Known rows, with every step that occurs
Y J T H F N: [-13 -11 -10  -5  16 -27 -11 -14  -6  15  -9 -12 -14   6   8 -25   2  -9
  15  -9   3  -5   1  -6  -9  -9  -3  25   8  28 -33  10   7   0   5   5
 -24   0  -3  11  -6  -3   4   0  -7   4   9   0  18  -8   0 -14  30  13
   5  -8   0]
N F Y: [-11 -19 -12   1   1 -23  -6  14 -11   6  -1 -13  -8  -4   5  -4  -6   6
  14 -14   7 -11  -3  -2  -2  -8  12  19   8  34 -13  -3   2  -8  12  34
 -22   5  -9  15  -5  -8 -17 -10  -6  20   9  19  11  -6  -8  -7  12  -2
  13  -3 -19]
N H: [  1 -18  -8 -15   4 -21  -6  -6 -17 -13   8 -15  -3   5  -3  -4  -9  -4
  -4 -20 -10  12  -5   3 -13  -5   0   3  10  38 -25 -11  -1 -14  14  12
 -16  -1  -6  13  -7 -10  -7  11  -4  10   9  -5   6   1   1  -4  10   5
  -1  -7  -7]
F H X T J: [ 16 -17   1 -15  23 -22   8 -17 -18 -18 -18 -24  -9   0   8   9   3  -7
  11 -10   1   5  -6   7  -1  -8 -24  26  18  23 -14   4   7   2  17  22
  -8   8   6   7 -15  -1  -5 -11   0   0   9  16  12 -10 -10  -1  23  -1
  -7  10   5]
J T: [ -2 -12  -6  -8   7 -17 -17  -4 -12  17   1 -23   5  -5   0  -4   1  -1
  19 -19  -8   5  -6  11  -8  -5 -34   7  13   9 -14  -9  -1   9   9  19
 -20   1  -8   9 -16  -1  -4   8   0  13   1 -16  17 -13   1 -13   7   6
  -9 -12  -2]
Y F N H X: [  8  -6  -3  -4  15 -17  -2 -11  -7  -8   0 -15 -27   5  -7 -16 -13   0
  -5 -14   2   2   5 -11 -12 -14   0  21  12  39 -36   4   8  -8  12   9
 -25   3   2  13   0  -9  -3  17   8  15  12   1  14  -9  -5  -6  19  -1
   0  -5 -10]
H F Y J: [ 10 -13 -19   2  -4 -18 -12  -2 -21 -10  -6 -12 -13   9  12  -4   9   6
  17  -6   8  -6  -7  -6  -9  -6   7  24   2  23 -25   7  -3   0  11  21
 -13   0  -8  19  -8  -7 -14 -23 -12  17  11   6   5  -5   8  -7  11   3
  19  -8 -10]
N H F Y J: [  9 -14 -17  -2  -1 -17 -13  -1 -24 -13   1  -9 -15   9  10  -8   4   0
  10  -8   4  -3  -4 -10 -11  -7   9  21   4  31 -35   6  -2  -6  12  17
 -14  -1  -9  20  -6 -11 -15 -15 -13  16  11   9   4  -2   9  -5  12   3
  19  -7 -14]
F Y: [ -3 -14 -13   2  -1 -22 -10   1  -4   7  -6 -17 -13  -2   2  -2  -2   8
  22 -16   2  -7  -8   5  -3  -5   7  19  10  18 -12  -8  -2  -1  10  27
 -17   6  -5  10  -6  -7 -12 -12  -9  24   3   8   9  -6   4  -4  11   1
  12 -18  -6]
X T J: [ 13 -24  -4 -21  12 -26   7 -16 -18 -15 -10 -24   5   9   9  21   6  -4
  24  -8  -2   7   1  11  -2  -4 -24  20  14  18   0   1   6   1  17  26
  -5   7  -2   9 -17   0  -7 -14  -6  -4   7  10  13  -8  -8  -6  14   0
  -1   3  -5]
H T X: [-14 -25  -1  -8  -6 -22  -3 -17 -12  -5  -4 -19 -27  -5 -12  15  16   7
  14 -16  -2  12   1   2  -4   3 -41  16  22  26 -13  -9  -1   6  11  10
 -15   7   2  11 -10   0  -1  12  12   3  11   3  12 -11   0  -4  21   6
 -11 -12   3]
Y F H T: [ 13 -14  -8   3   7 -13 -22  -4 -20  15  -5 -16  -4 -14  -4   4 -13  -9
 -14 -28   5  -2 -14  10  -9  -4 -39  25  15  33 -41  -2  -5  -2   9  11
 -19  -6  11  10  -3  -2  -7   8   7   5   6   1  27  -7  -5  -8  17   9
  -3 -25  -4]
J T H F: [-24 -21  -7 -15  11 -25  -6 -10 -21  -9  -5 -12 -19   0  13  -6   9  -5
   7 -16   1   9   1   1  -7 -10 -16  16  11  38 -20  -3  10   8   5  10
 -24  -3  -4  15 -10   0   8   4   3   3   4  -6   6  -8  -7 -10  23  14
  -4   3  -6]
H F Y J T: [  4  -9 -12  -1   6 -12 -24   1 -19  14  -1 -16  -6   1   9 -14   7  -2
  22 -11   0  -5  -2  -1  -8  -5 -25  19   9  11 -28   5  -1  11   8  20
 -17   0 -10  14 -16  -5 -11  -7  -5  18   4  -3  13 -12   8 -13  12   5
   7 -16  -9]
Y F: [ 12 -15 -13  -4   3 -15 -12  -5 -13  -3  -5 -17  -2  11   0  21  -3   7
   1  -8   0   2   1   6 -11 -12  -6  14   6  33 -22  -4   2  -4   9  26
 -22  -2  -1  16  -1   0 -12  -4  -1  12   8  -7  14  -9  -8 -11   5   3
   6 -18 -30]
H T J: [ 12 -26  -6  -9  -1 -23   4 -15 -17 -10 -11 -22  -3   0   7  11   4  -9
  11 -19   2   2  -5  15  -7   7 -22  31  14  25  -5   7  -1   1  15  21
  -4   4   7  11  -8  -1  -4  -8  -4  -2   7   9  13  -7  -4  -6  10   3
  -4  -8   1]
Y F N H: [  3 -10 -11  -9  15 -21 -14  -6  -6  11   3 -11  -6  12 -10 -12 -18  -8
  -6 -12  -6   2   6  -3 -12 -11   7  12   9  43 -40   0   5 -19  11  10
 -25   0  -3  12   2  -9  -9  14   2  11  11   3  20  -3  -3  -9  17   5
   7 -25 -20]
Y J: [ 25 -14 -14  -4  -2 -17  -9  -9 -19  -9  -5 -21   6  13   7   5   8   4
  11 -10  -2  -1  -9   4 -13  -4  -6  12   5  19 -23   2  -8  -5  14  16
 -11  -1  -7  16 -10  -4 -12 -18 -20   9  13  -7   7  -5  10  -7   5   2
   4  -5  -3]
Y F N H T X: [-14 -20  -2  -8   5 -20  -9 -15 -10   6  -1 -13 -29   2 -17   4   3  -3
   0 -13  -5   9  14  -4  -7  -1 -33  20  24  40 -33  -1   3  -6  10   4
 -22   6   5  12  -2  -3  -4  23  18   3  15  11  20 -11  -1  -5  27   7
  -6 -26 -11]
Y J T H X: [  5 -13   1  -5  17 -15  -2 -17 -15  -4  -8 -20 -28   1   9 -17   7  -6
   7 -17  -2  -2  11  -1  -9 -11 -28  20  19  21 -30   3   3   9  11   6
 -19   4   2  12 -15  -2   6   0  -6   8   6  -3   6 -14   2  -5  25   3
 -19  11   6]
X T: [ 10 -18  -3 -16   8 -25  -8 -12 -20  -4   1 -21   5  -1   0  22  -2   9
  23 -14  -3  10  -1   4   0 -11 -42   5  13  16 -14 -13   2   3  14  14
 -16   3  -8   8 -18  -1  -7   2   3   0   6  -8  21 -10  -6 -11  17   3
   3  -1  -1]

Rows
[  5 -10 -10  -5   9 -12 -23   2 -23  11   6 -13  -8   2   8 -21   2  -7
  15 -13  -3  -1   2  -3 -10  -7 -22  16  12  20 -35   5   0   5   9  16
 -17  -2 -12  16 -15  -9 -13   0  -5  16   5   0  12 -10   8 -10  12   6
   6 -16 -12] => N H F Y J T
[  3 -10   0   1  17 -14  -3 -10 -12   2  -8 -18 -34  -1  11 -24   5  -6
  12 -16   0  -7  12  -1  -5 -11 -21  24  22  20 -32   4   4   9  11  10
 -19   6   2  11 -15  -4   3  -5  -9  15   4   7   6 -15   4  -3  27   1
 -13   6   4] => F Y J T H X
[-22 -18  -1 -12   6 -19  -7 -12  -7   9  -6 -22 -22   2  -8   8  19   5
  23  -9 -10  13   3   4  -5  -4 -35   5  22  17  -9 -11   2  10   9  17
 -20   9  -5  11 -15   1  -2  11  10  12  10  -2   7 -15   1  -5  19   6
 -18 -17  -3] => J T X
[-20 -25  -2  -5   5 -20  -5  -6 -16   5  -9 -17 -23 -12  -8   5   9  -1
  -4 -18   2   6  -9   0  -5   0 -36  17  23  39 -25  -6   0  -2  12  12
 -21   4   5  14  -6  -2  -5  13  14   4  18  16  14  -9  -7  -1  27   6
 -15  -9   2] => N F H T X
[-12 -21  -3  -2   7 -16 -12 -12 -14   7 -10 -17 -25  -7 -11  10   8  -1
  -4 -15  -1   7  -3   4  -6  -3 -40  19  23  35 -31  -5  -1   2   9   9
 -20   3  10  13  -4   1  -5  10  15   6  14  10  16 -11  -4   0  26   8
 -13 -25  -5] => Y F H T X
[-20 -15 -10  -7  12 -34  -4 -15   0   4 -13 -12 -19   4   5 -13   0  -2
  11 -12   5  -2  -5  -5  -7  -9  14  23   5  38 -23   4   9  -5   5   6
 -26   1  -2  10   0  -2   7   1  -2   5   9   3  14  -4  -6 -11  31  11
   7  -8   1] => T H F N
[ 18  -8   1  -7  23 -15  -9 -12 -21  -4  -8 -20 -12  -7   0  12  -7   4
   3 -14   3   6  -3  -3  -1 -19 -45  16  17  24 -34  -5   6   5  12  13
 -23   1   3  10 -12  -1  -6   6  14   7   8   1  23 -14 -13  -6  25   1
  -4   3  -3] => Y F H X T
[ -4 -17  -7  -6  16 -19 -14  -7 -12  20  -6 -14 -12   3  13 -23   4 -17
  16 -16  -7 -10  14  10  -5  -8 -21  15  21  17 -33  -1  -1   4  10  12
 -17   4  -2  10 -17  -3  -2 -12 -23  10   3   4   8  -9  10  -6  25   9
 -10  -9  -2] => F Y J T H
[-18 -22   0 -10   3 -24  -5 -17  -8   4  -1 -15 -28  -3 -17  -5   5  -4
   5 -17  -5  11   7  -4  -7   2 -32  17  24  36 -26  -5   1  -4  12   1
 -19   8   3  10  -6  -5  -1  23  14   3  15  10  17  -8   2  -2  27   7
 -10 -19   4] => F N H T X
[ 13 -10   3  -8  21 -20  -6 -13 -19  -6  -7 -22 -12 -11  -1   5  -7   5
   9 -17   3   8 -10  -2  -1 -16 -44  14  18  18 -28  -9   3   5  13  10
 -20   3   1   8 -17  -2  -3   6   9   5   7   1  21 -12  -9  -3  27   1
  -6   7  11] => F H X T
[  7 -12 -10   1   9 -12 -20   9 -18  24   2 -17   4   0   9 -19   2  -4
  19 -13  -2 -10   1   1  -6  -6 -22  15  13  12 -27   5  -3   4  12  25
 -19   2 -11  14 -16  -6 -17  -7  -9  16   8   4  18 -13   5 -13  11   1
   2 -10 -15] => N F Y J T
[-15 -15 -13  -5   0 -23 -11   3 -16 -13   2  -7 -24  -2   6 -11  -5   3
  11 -15   5   2  -5  -8  -7  -9  14  20   6  41 -22  -3   6  -4   9  19
 -20   2  -8  17  -4 -11 -10  -1   4  20   5  12   3  -2  -3  -5  15   5
  18 -10 -16] => N H F Y
[ -9 -21  -7  -6  17 -19 -12   2 -17  22  -3 -13  -9   3  15 -23   3 -16
  11 -15  -5 -13  16   5  -4  -9 -18  15  20  27 -33   2   2   0  12  15
 -21   3  -5  13 -16  -5  -6 -11 -22   6   8  13   9 -10   2  -9  27   7
  -8  -3 -10] => N F Y J T H
[  5  -6  -1  -6  14 -22   1 -13  -5 -10  -1 -17 -27   0  -7 -20 -10   0
   0 -18   0   5  -3 -10 -12 -10   1  19  12  36 -31   1   5  -8  13   6
 -23   4   0  10  -4 -10   0  17   7  14  10   0  13  -7  -3  -4  21  -2
  -3   3   5] => F N H X
[ -8 -17 -11  -3  16 -21 -10   9 -16   9  -9 -18   3  -9   4  -5  -9  -5
 -14 -20   3  -3 -28   5 -11 -10   2  11   8  45 -29  -5  -1 -15  12  22
 -25  -4   0  13  -2  -7 -11  -4  -5  12  14  10  13  -1 -13  -4  18   5
  -4   1  -6] => N F H
[ 13 -16 -16   4   0 -17 -11   8 -19   2  -4 -14  -2   8  11  -7   3   3
  13  -8   5 -14  -3  -5  -8  -7   7  20   7  25 -25   8  -4  -8  15  27
 -16   1 -10  19  -7  -9 -21 -22 -19  16  15  16   9  -5   5  -8   9  -2
  14  -1 -16] => N F Y J
[ 16 -21  -8  -4   9 -16  -6  -9 -19  -1 -16 -19  -3  -2   6   5  -2 -19
  -7 -18   4  -3 -10  15  -9   3 -20  35  15  33 -23  10   0  -4  13  21
  -8   1  15  10  -3   0  -8 -10  -3   1   8  16  17  -6  -6  -3  15   5
  -5 -15  -8] => Y F H T J
[-13  -9 -13  -4   7 -31  -7 -11  -1   2  -9 -14 -12   3   0  -9  -3   7
  16 -10   7   3 -15  -8  -9  -9  10  23   0  31 -17   4   7  -4   6  12
 -25   0  -5  11   0  -4   0   3   4  10  10  -4  19  -6  -6 -13  20   7
  15 -12  -1] => H F N
[ 15 -13   3 -12  12 -21   0 -16 -20 -16  -1 -23 -15  -4   0  17  -1  13
  21 -14   2  12   1  -4   1 -15 -45  13  16  15 -17  -8   6   9  15  12
 -18   5  -4   9 -20  -1  -3   8  10   3   7  -6  20 -14  -7  -8  20  -2
  -2   9   5] => H X T
[-18 -16  -6 -10   7 -15 -13  -6 -19   1   0 -12 -30   7  -3  -8  20  -1
  18  -4  -7   9  11  -8  -7  -6 -26  12  20  27 -27  -1   3   6   9  14
 -18   7  -9  17 -14  -5 -11   6  10  14  14  10   3 -12   7  -3  22   6
  -6 -15 -11] => N H F Y J T X
[ -4 -24   0 -20  19 -30  -2 -16 -16  -1  -5 -16 -10   3   8  11   1  -7
  15 -17  -6   5  14   8   1 -12 -33   7  21  27 -22 -14   4  -1  13   6
 -17   4  -2   9 -19   0   4  -2  -9  -6   5   2  13  -7  -4  -6  30   8
  -9   4   3] => X T H
[-18 -24  -6 -20  11 -31   0 -14 -26 -22  -5 -10 -21   2  13  13   8   0
  10 -12   4  12   4  -4  -2 -14 -22  16  11  40 -19  -6  12   3   9   6
 -21  -1  -5  15 -13   0   7   0   5  -5   6   1   9  -7 -12  -9  28  13
   3  13  -5] => X T H F
[ 15 -17   1 -19  23 -25  10 -18 -13 -16  -9 -20 -12   8   4   2  -3 -10
  16  -7  -2   6   8  -1  -2  -7 -18  26  18  27 -15   8  11  -3  18  16
 -10  10   2   8 -13  -4  -3   1   2  -1  11  17  17  -9  -9  -4  25  -3
  -3   5   0] => F N H X T J
[ 19 -20   1 -17  15 -22  13 -19 -19 -25 -13 -24  -7   4   8  18   7  -1
  21  -8   2   8   4   5  -1  -6 -28  25  16  21  -3   4   9   5  18  23
  -7   9   2   9 -17   0  -4 -10   0  -1   8  12  11 -12  -9  -5  18  -4
  -5  12  -1] => H X T J
[ 11 -22  -7  -7   9 -21  -1 -11 -16  -2 -15 -21  -2  -8   7  -2  -1 -17
  -1 -23   3  -1 -16  16  -9   6 -20  33  16  29 -17   6  -3  -2  14  19
  -6   2  13   8  -6  -2  -4 -11  -7   1   7  15  15  -4  -4  -1  16   6
  -7 -11   7] => F H T J
[  7 -12  -1  -8   8 -17   4 -12 -16 -26   3 -18 -26   0  -2  -8  -5   3
  -4 -19  -1  11  -4  -8 -12 -11  -7  13  12  37 -26  -5   4  -4  14   7
 -19   2  -2  14  -7  -9  -2  15   4  13  10  -3   4  -7  -3  -1  14  -1
  -7  11   1] => N H X
[-18 -18  -5  -5   7 -15  -9   1 -14  13  -5 -17 -19   4  -2  -8  21   3
  22  -2  -5   0  12  -4  -4  -5 -28  12  22  22 -19   1   1   5  12  23
 -20   9  -8  17 -15  -3 -13   0   3  15  16  15   8 -15   3  -6  20   2
  -9  -8 -13] => N F Y J T X
[ 18 -16   0 -17  25 -21   7 -18 -15 -13 -10 -18  -9  11   3   7  -4 -10
  10  -3   0   5  15  -2  -2 -11 -19  29  17  32 -21  12  13  -4  17  19
 -13   9   4   9 -11  -3  -6   0   6  -1  11  18  19 -11 -12  -5  25  -2
   1   0 -15] => Y F N H X T J
